Known rows, with every step that occurs:
teza-punek-piro-dofe: [ -2  -9   8 -13   8   0 -27  -8  27 -30  20  -6  -9 -13   0  16 -16 -42
  20 -24  60  18  39  -2  16  21  29  15   5  -7 -22  -7   7  -9   5  53
  -3   4]
dofe-soti-tira-miko-bezuf-dobuz: [  7  -7  26   2 -26 -16 -14  13 -22 -24 -31  23 -16  -1 -27  10   6   9
 -25  -2  14  -9   2  16  13   9 -13 -15  11 -29 -29  -1  -5  21   0   3
  -2  24]
miko-bezuf: [ 27 -15   1  13 -20 -12  12 -22 -11 -24 -19  15  11  -7 -13  24 -13 -14
 -16 -22   9  -3 -22   9  13 -15   7  -7   5 -11 -11   6  -1  13 -13   5
   3   4]
ledol-vilona: [  5  19  29 -15 -21  -3  -3   8 -22  26  -6 -16   5 -16  -2  -1  -1   0
   9  -2   4  10 -18 -16 -15  -5   0  20   7   5  -5   4 -16 -20   5 -24
 -11  23]
turepep-kalagiv-dobuz-bezuf-miko-tira: [ 34   6  36 -11 -16 -24  16 -20 -35 -30 -35  35  -8  14 -11  37  10  13
  -5  -7  14 -32   6   6 -30 -12  -4  -9  -5 -16 -15  -3   0   8 -14  20
   0  16]
tira-miko-bezuf-dobuz-kalagiv: [ 31 -11  16  14 -14  -2 -20   5 -38  -4 -30   6 -12   5  -9   1   7   3
 -14   7 -11 -12  -4  -9  13   5  -2   8 -21 -10 -33  16  -9   9 -19   7
   3   5]
tira-miko-bezuf-dobuz-kalagiv-turepep: [ 37  -3 -16  21 -16  -2 -11   4 -20   8 -41   8  -6  -4 -20  -9  31  -7
 -18 -11 -21 -15 -30  -8  19  -2  -5  -6 -36  11 -39   6  20  -1 -12  19
   0 -12]
tira-miko: [ -5 -14 -25   6  -3 -29  -3  12   2 -23  21   8  -1  11 -17   7  14 -11
 -19  14  17  13  12  -6   7  14 -16  -4   2  -8   0   3   2   9  -2 -21
  24   9]
piro-dofe-soti: [-16  -7   2   7   1  -4 -19  12   5  -1   2  -3 -11  -5  -2 -19  17 -10
  -7 -41  -8  -2  -3  -1  23   8  40 -21   1  -5  26  -5   8 -13  21  23
  12   0]
diba-dofe-soti-tira: [-15   0   6   4   8 -23 -11  17   4  -8   8  -3  -8   7   4 -17  11  17
  -7 -55   1  19   3   5   6  15  27  -6  -6  -1  -8 -10   6 -22  -8  -3
 -19  -2]
soti-punek: [ -9 -11 -17   3   6  -4  -4  17   3 -16  22  29  10  -1   7  -1 -13 -33
  -5 -11  -9  15   8  -5 -27   7  -2   7 -10   5 -24 -13  -5  15   1   4
 -20  10]
diba-dofe-soti-punek-piro: [-29 -16 -10 -17   4  -9 -40  25  12 -34  15  -6 -13  21   8  11  -6 -21
   8 -35  22  30  19  18 -13  23  30  17  -4 -10 -15 -25   2   5  15  22
 -18  21]
miko-bezuf-dobuz-kalagiv-turepep: [ 39   1  -7  19 -15   8 -10  -1 -20  16 -49   6  -6  -8 -14 -11  26  -3
 -11 -16 -27 -19 -34  -6  16  -7   0  -5 -37  14 -39   5  19  -5 -11  27
  -8 -16]
piro-punek-soti-tira-miko-bezuf-dobuz: [  9  -6  28   2 -26 -10 -24   6 -18 -27 -28  26 -19  12 -29  22  -3  -2
 -13  -3  26  -4   8  12   8  18 -17 -10  12 -36 -46   6  -5  26 -10  15
  -4  34]
tira-soti-dofe: [ -7   0 -26  16  26 -23   5  21   6 -11  25  25   9 -23  -8  -4  17  -4
  -6 -13   8  16   8  -2  21  -1   5  -7  19  13   2   5  -9  -6  15  11
  11  -5]
punek-piro-dofe-soti-tira-miko: [-21 -15 -12   6   4 -47 -18  25  21 -27  26   6 -12  12 -16   3  20 -19
 -18 -26  34  33  30  -4   9  26  10  -8   4 -16 -23  -4   4  -7  -1  -8
  23  16]
teza-punek-piro-dofe-soti: [-22  -9   1  -8  -4   0 -34  12  17 -18   3 -13 -21  -5   0  -9   7 -19
   4 -44  18   7  15  14  22  16  51 -10   1 -12   9 -16   8  -9  24  40
   4  12]
turepep-kalagiv: [ -4  20  -7   0 -18 -24   9  16 -27 -28  -2  13 -19  24   0  -2 -11 -20
  -5  19  11 -18  -1   0  -8  -8  -3   2  -1  15   7 -17  -4  -9  -6 -19
  -2   7]
kalagiv-dobuz-bezuf-miko-tira-soti: [ 31   6   8   0 -11 -29  13  10 -19 -20 -37  20 -30   4 -20  19  17   7
 -14   0  14   8  15  -1   1 -12   1 -12  15 -20  -2   9  -8  15  13  25
  12  14]
bezuf-miko: [ 13  -5  -2 -10 -15  -6   2 -22 -11 -11   0  23   2 -14 -12  27  18   9
   0 -31   6  -1   7   2 -11  -6  -2  -1   7  -7  -9   1  -2   9  -4   1
  -4  24]
tira-soti: [  6   5 -18   9  -4 -17   4  26   0  -5 -11  -2 -26   0 -11  -8   5  -5
 -11   9   6  28  12  -4  20  -6   5  -6  19  -2  10   8 -10   6  22   7
  12   3]
turepep-kalagiv-dobuz: [  8  27  -7  -4 -18 -20   8  28 -36 -28 -17   9 -40  14 -20   8   4 -25
 -10  30   8 -21 -11  -1   3  -2 -21   9  -6 -11  -3 -22   9  -1  -3 -20
  -1   6]
vilona-ledol-miko-tira-soti-dofe-piro: [  6  -7  -8 -18  -4 -33  -4  34  12  -3  40  35  10 -10 -12 -24  42   1
  -2 -10  24   0  17 -10   3 -15  22 -23   1  -1   6  -3 -11 -16  11  11
   1   7]
turepep-kalagiv-dobuz-bezuf-miko: [ 30   8  12 -10 -16 -24  -5 -14 -35 -21 -25  31 -21  -3 -22  29  22 -10
  -9 -27  -6 -14  -4   7   0   5  -2   8 -18  -9 -27  -5   3   5 -20   5
 -12  36]
tira-miko-bezuf: [ 24 -25 -17  17 -22 -33   9 -14  -9 -40  -4  20  10   1 -24  28  -3 -21
 -30 -12  22   6 -13   4  19  -6  -5 -10   6 -17 -12   8   1  20 -14 -10
  19  11]
teza-punek-soti-tira-miko-bezuf-dobuz: [ 12  -7  22  -5 -28  -4 -18   6 -14 -38 -27  21 -15   4 -25  16 -12   2
 -13   2  33  -5  15  21  11  14 -12  -6  15 -35 -44  -2  -8  27  -9  13
  -9  31]
miko-tira-soti: [ 15   4   1   6  -5 -20  17  18  -5 -13 -23   6 -21   9  -8   4   3   9
 -10  16  19  13  17  -4  -1 -17   4 -17  24 -10  13   9 -11  10  22  21
  18  -3]
punek-piro-dofe-soti-tira-miko-bezuf: [ 11 -27  -6  16 -16 -46  -5  -5   7 -45   1  18   2   1 -24  28   0 -31
 -26 -42  38  22   3   5  21   5  16 -11   8 -23 -29   3   3   7 -13   4
  19  16]
punek-soti-dofe-piro-tira-miko-bezuf: [ 11 -43 -26  10 -15 -40  -2  -8   1 -41   6  38  21  16 -21  31   7 -20
 -27 -33  39   8 -13   0  17  -4  11 -10  12 -21 -21  16 -10   3 -26  10
  23  16]
kalagiv-dobuz-bezuf: [ 27   9  22   0   7 -14 -14   4 -21  -1 -35   6 -23   5 -15   4  12 -18
 -10  -4 -22 -12 -15   7  20  20   1  11 -35 -10 -28   0   9  -1 -18  14
 -11  14]
dobuz-kalagiv-turepep: [ 30   2 -25  20  -3   6  -6  -1  -7  23 -29  -3  -2  -5  -5 -18  29  -8
  -6 -21 -31 -10 -32 -13  12  -7   9  -2 -43  25 -28   4  22 -15 -11  20
  -2 -24]
piro-dofe-soti-tira-miko: [-16 -14 -14  13   3 -46  -9  23  15 -21  27  13  -7   7 -17  -4  21 -15
 -23 -23  22  26  22 -10  11  22   5 -14   2 -11 -16  -1   5  -7  -5 -14
  22  10]
vilona-ledol: [ 20  27  14  -5  -5   8   5  19   9  -8  24  -7   2   8   7 -30   4 -23
 -15   2  -8  -6  37 -10  18  -3  -6  -8 -12 -13   4   0   6  -7  18 -26
  -9  13]
vilona-ledol-miko-bezuf: [ 41   0   8  -5 -51 -11  21 -18   8 -27   0  14   8 -12 -14  -9  -5 -24
 -31 -33  10  -1   0  -4  10 -21  -2  -7  -7 -13  -9   5   3   7 -16  -4
   1  17]
dofe-piro-punek: [ -3  -6   3  -7 -11 -11 -37   3  -1  10  10  21 -17   5 -14  11  22 -21
  14 -16  14  -4  -5  -4  -6  16  15 -12 -21  -7 -27   3   6   4  -8  32
 -19  25]

Rows:
[-16 -20 -17 -13  13 -16 -27  23  10   1  39  28  19   5  -7  -7  30   6
  19 -19  18  -3  -3   3   5   1  36 -16   3  -6  -2  -7 -11 -15   0  11
   2   9]	punek-soti-dofe-piro
[-14 -12 -17   8   2 -36  -9  18  17 -25  25   9  -3  27 -14   5   6  -9
 -12 -10  29  30  27  -5   1  22  -4  -5   8 -20 -28   3  -3   1 -15 -23
  23  18]	punek-soti-tira-miko
[  2 -15   8  -6  10 -21 -17   2  18 -34  20  22  -6  -4  -5  27  -6 -43
  11 -34  54  27  43 -16  -6  12  22   7  17 -10 -23  -1  -1  -1  14  51
   5  10]	bezuf-miko-tira-soti-punek-piro-dofe
[ 16 -42 -25  11 -14 -45   4 -10  -3 -39   6  42  23   4 -22  31  12 -21
 -32 -28  36   5 -15  -3  16  -7   4  -9   7 -13 -22  15  -8   2 -26   9
  18  10]	soti-dofe-piro-tira-miko-bezuf
[-21  -2  18   4  10 -24 -18  18  25  -3   7   0 -13  -2   1  -8   8 -11
   0 -56  18  25  22   1   4  16  35  -8   0  -8 -29  -9   3 -24   0  16
  -2   6]	punek-piro-dofe-soti-tira
[ 11  -3  -5  11  23 -32   9   5  -5 -19   8  40  12 -18 -10  13  22   6
  -7 -24  11   4  12   2   7  -4   8 -12  15   7  -8   8 -10  -3   7  28
  10   3]	dobuz-bezuf-miko-tira-soti-dofe
[ 28 -23  13   5 -15 -10 -26  10 -35  -1 -29  15  -9  12  -8   1  17   4
 -15   0   0 -12  -6 -14  10   2   6   8 -23 -12 -38  20 -15  -2 -27  18
   1   6]	dofe-piro-tira-miko-bezuf-dobuz-kalagiv
[ 23  -6  27 -11 -13  -9  19 -28 -15 -20 -18  28  10   4  -4  35   9  29
   2 -11  21 -20  14   2 -37 -19  -4 -15  13 -16  -3   3  -4  13  -3  19
   6   7]	bezuf-miko-tira
[ -3 -17 -14  -9  12 -35 -10  30   2  -1  28  36  12  -8 -12  -5  38   9
   7  -3  24  -1   2  -2   3 -11  27 -22   8   1   4  -2 -14 -12  11  18
   3   0]	miko-tira-soti-dofe-piro
[ 20  21  10 -27 -44   2  14   6  26  -4  26  -1  -5  -7  -2 -48  12 -14
 -22 -18   2   2  32 -18  -5  -8 -12   0 -17  -3   4  -1   6  -9  -4 -12
  -2  17]	vilona-ledol-miko
[  9  -9  28   5 -21 -18 -16  11 -19 -26 -24  26 -13  -5 -28  10   5  -2
 -23  -9  21  -7   6   8  19  13 -10 -15  14 -28 -29   2  -3  16   0  13
   0  21]	piro-dofe-soti-tira-miko-bezuf-dobuz
[ -3 -12   4 -16   1 -24 -25  16  10 -36  -6  14 -18  15  -1  31  -6 -28
   6 -23  33  35  37  12 -25  12  19  16   2 -15 -43 -12 -10  17  12  36
  -8  35]	dobuz-bezuf-miko-tira-soti-punek-piro
[ 16  -6 -10   3  -1 -26   4  25 -13 -30  -8  43 -15   3  -9  13   0 -30
 -15 -12  -1  19  16  -5 -24   0  -1   0  -4  -9 -29  -7 -10  25   8  23
 -13  21]	kalagiv-dobuz-bezuf-miko-tira-soti-punek
[ -5  -7 -30   9   4 -16  -1  35   4 -20  14  28  -9  -1  -1  -7 -10 -36
 -12  -6  -3  34  15  -9 -13   2   2   3   3   4 -17  -7 -12  19  16   8
 -12  12]	tira-soti-punek
[ -6  -6 -10   1   2 -23 -35  13   1   5  22  33 -12  -6 -18   9  31 -22
  11 -22  18   5  -2  -5   4  16  17 -15 -12  -1 -27   5   2   0  -1  38
 -14  23]	tira-soti-dofe-piro-punek
[-12 -10  -5 -10  -6   8 -48   4   3 -10  13   0 -16  46  -6   8   3  -4
  26 -33  22   7   1   4   6  24  34  -8  -2 -26  -8   3   2   1 -10  29
  -6  27]	diba-dofe-piro-punek-soti
[ -9 -15   5  -4  17 -11 -25   5  24 -25  29  11   0  -4   1  15 -12 -52
  15 -29  43  24  34 -15   1  21  22  15   5  -3 -25  -5   4  -8   8  42
   0   4]	soti-punek-piro-dofe
[ -8 -37 -33 -10  -1 -42 -14  16   2 -26  27  23   5  31 -12   9  29  -3
 -24  -9  42  16   7 -17   7  17  -3   3  -2  -7  -1  14  -5 -15 -22   2
  12   5]	diba-dofe-piro-tira-miko
[ 36  -2  38 -11  -9 -16  13 -26 -26 -21 -34  30  -2   7 -11  37  14  19
  -3 -14  10 -27   6   6 -28 -10  -3 -10  -5 -21 -17   3   1  11 -12  27
   0  15]	kalagiv-dobuz-bezuf-miko-tira
[-13 -18 -19   3   1 -42 -27  20  10 -29  38  14  -8  34 -18   8  18  -9
  -6 -23  40  31  22  -7   6  32   6  -6  -1 -20 -27   3   3  -3 -21 -10
   8  20]	diba-dofe-piro-punek-soti-tira-miko
[ -8 -16 -24  -7  12 -33 -16  34   5   3  34  32   9 -13 -13 -11  40   2
   6  -7  18   7  -1  -3  13  -6  28 -17   5   4   3  -3 -13 -14  11  12
   0   3]	tira-soti-dofe-piro
[-22 -12  -5 -16   5  -8 -29  18  20 -27  13   2  -7  14   6  20 -15 -33
  13 -14  29  30  28  11 -25  16  13  22  -1 -10 -37 -19  -4  10   9  19
 -13  24]	soti-punek-piro
[-20 -17 -15   7   7  -7 -17  25   8 -16  23  26   1  -4   6 -15  -2 -39
  -9 -40 -15  13   5  -6 -10  12  26  -7 -10   2  -6 -17   1   6  15  19
 -12  10]	piro-dofe-soti-punek
[ 10 -16  19 -15 -30  -6 -22   2 -14 -41 -34  21 -16   4 -22  28  -8  -3
 -18   6  45  -5  15  19   9  13 -16   5  13 -31 -44   1  -9  24  -7  29
  -9  29]	teza-punek-piro-tira-miko-bezuf-dobuz
[ 15 -27 -10  14 -23 -42 -10  -6   1 -37   4  30   3  14 -28  30   2 -26
 -19 -34  36  16  -5   4  12   5  11 -16   2 -28 -40   8  -2  14 -26   1
  12  27]	dofe-piro-punek-soti-tira-miko-bezuf
[ 41   4  30   2 -28  10 -13   5 -29   1 -25   2 -13  -1  -3 -21   7   0
 -17  -4 -17 -16   5 -14  11  -3  -1   9 -29 -10 -31  14  -7   1 -18   7
  -6   9]	vilona-ledol-miko-bezuf-dobuz-kalagiv
[ 29 -17  15  11 -13  -4 -19   4 -35  -5 -35  11 -10  12  -5   4   8   2
 -19   0  -5 -10  -4 -13  10   4  -2  12 -20 -10 -39  22 -13   1 -27  17
   4   4]	piro-tira-miko-bezuf-dobuz-kalagiv
[ 32  -6  25  12 -13   8 -18   2 -39   3 -37   3 -12   1  -3  -2   2   7
  -8   3 -18 -17  -9  -7  11   0   4   9 -22  -8 -33  14 -10   6 -19  14
  -5   1]	miko-bezuf-dobuz-kalagiv
[-23 -13 -20   3   0  -4 -15  29   2 -13  14  22  -1   2   7 -15  -1 -25
 -12 -30 -26  11  -1   5 -20   8  20  -7 -12   1  -7 -21  -2  13  15   5
 -15  16]	dofe-soti-punek
[ 29   6  -7  14  -8  13 -14   7 -16  24 -42   1 -10  -6 -10 -20  30   2
  -6  -8 -30 -19 -26  -8  11  -1  -2  -2 -39  17 -35   3  19  -9  -7  25
  -9 -17]	bezuf-dobuz-kalagiv-turepep
[-10 -19 -15 -11  14 -24 -18  21   5   6  40  33  22 -13  -9  -7  37   4
  12 -12  15  -7  -7  -1   3  -3  25 -15  -4   6  -3  -7  -8 -17   0   8
  -6   0]	soti-dofe-piro
[ -5  -9  13  -5  15  -9 -24  -3  22 -17  18  -3  -5  -3  -2  16  -6 -36
  16 -24  48  18  30 -12  14  18  23  11  10  -6 -13   2   6 -15   8  41
   9  -1]	punek-piro-dofe
[ 22 -10  20  16 -14  -9 -23  14 -34  -2 -32   5 -17   5  -8  -7  13   7
 -18 -11 -16  -6  -3  -5  13   7   9   1 -23 -13 -37  11  -9   3 -18   6
   2   8]	dofe-soti-tira-miko-bezuf-dobuz-kalagiv
[-19 -17 -24   1   5  -5 -19  28  -7 -26  25  18   1  10   9 -16  -1 -15
 -11 -42 -19  14  -6   4 -10  15  23   0 -14   5   8 -21   4   8  10   6
 -28   6]	diba-dofe-soti-punek
[ 14 -23 -11  20 -21 -43   6  -5  -2 -37  -5  21   6   1 -23  20   2 -17
 -33 -33  18  14 -10   7  17  -2   7 -16   5 -19 -23   4   1  12 -16 -11
  16  14]	dofe-soti-tira-miko-bezuf
[-19 -38 -36  -6   4 -39 -17  18  14 -23  30  31  12  31 -13  10  30  -9
 -18 -12  41  15  13 -14   4  15   4  -4   7 -13 -13  14 -11 -13 -19   6
  27  14]	punek-soti-dofe-piro-tira-miko
[ 21 -35 -19  13 -22 -36  10 -17  -5 -40 -11  28  13  10 -18  33  -2 -22
 -37 -22  31   8 -12  -3  14  -6  -5  -4   7 -16 -20  18  -5   9 -26   5
  20  10]	piro-tira-miko-bezuf
[  6 -10 -16   4  -3 -20   9  22  -4 -29   6  41  -4   2  -2  11  -6 -22
 -11 -11   6  24  22  -8 -31  -7   0  -4   9  -3 -18  -6 -14  25  15  18
  -9  16]	bezuf-miko-tira-soti-punek
[ 26  -5  16  -8  -7 -15  -8 -28 -17  -8 -16  27  -1 -10 -12  26  21   3
  -4 -43 -10  -4   2   7  -2   7   8   3 -15  -3 -26   6   0   5 -18  14
 -11  34]	dobuz-bezuf-miko
[-15   1   1   1  -7  18 -35  -3  10  -7  -2  -4 -19  39  -3  12 -10 -14
  20 -26  11   7   6   6   0  22  19  -6   3 -26 -19   7   1  10  -7  27
   5  30]	piro-punek-soti
[ 32  -6  39 -10  -7 -15  12 -32 -20 -17 -28  30   7   7  -4  34  10  23
  -1 -20  10 -23  10   6 -30 -11   3 -12  -3 -14 -15   7  -3   9 -13  29
   1  14]	dobuz-bezuf-miko-tira
[  4  -8 -16  -1 -12 -20  11  27   6 -25   9  34  -7   2  -1  -8  -9 -24
 -15  -7   7  26  22 -12 -34  -7  -2  -2   4   1 -15  -7 -13  21  10  19
  -6  10]	ledol-miko-tira-soti-punek
[ 12 -40 -22   8 -20 -39  -1 -10   3 -51  -4  31  12  15 -16  40  -9 -36
 -32 -28  40  20  -2   1   3   0  -1   5   6 -19 -36  10  -7  14 -22  12
  13  19]	soti-punek-piro-tira-miko-bezuf
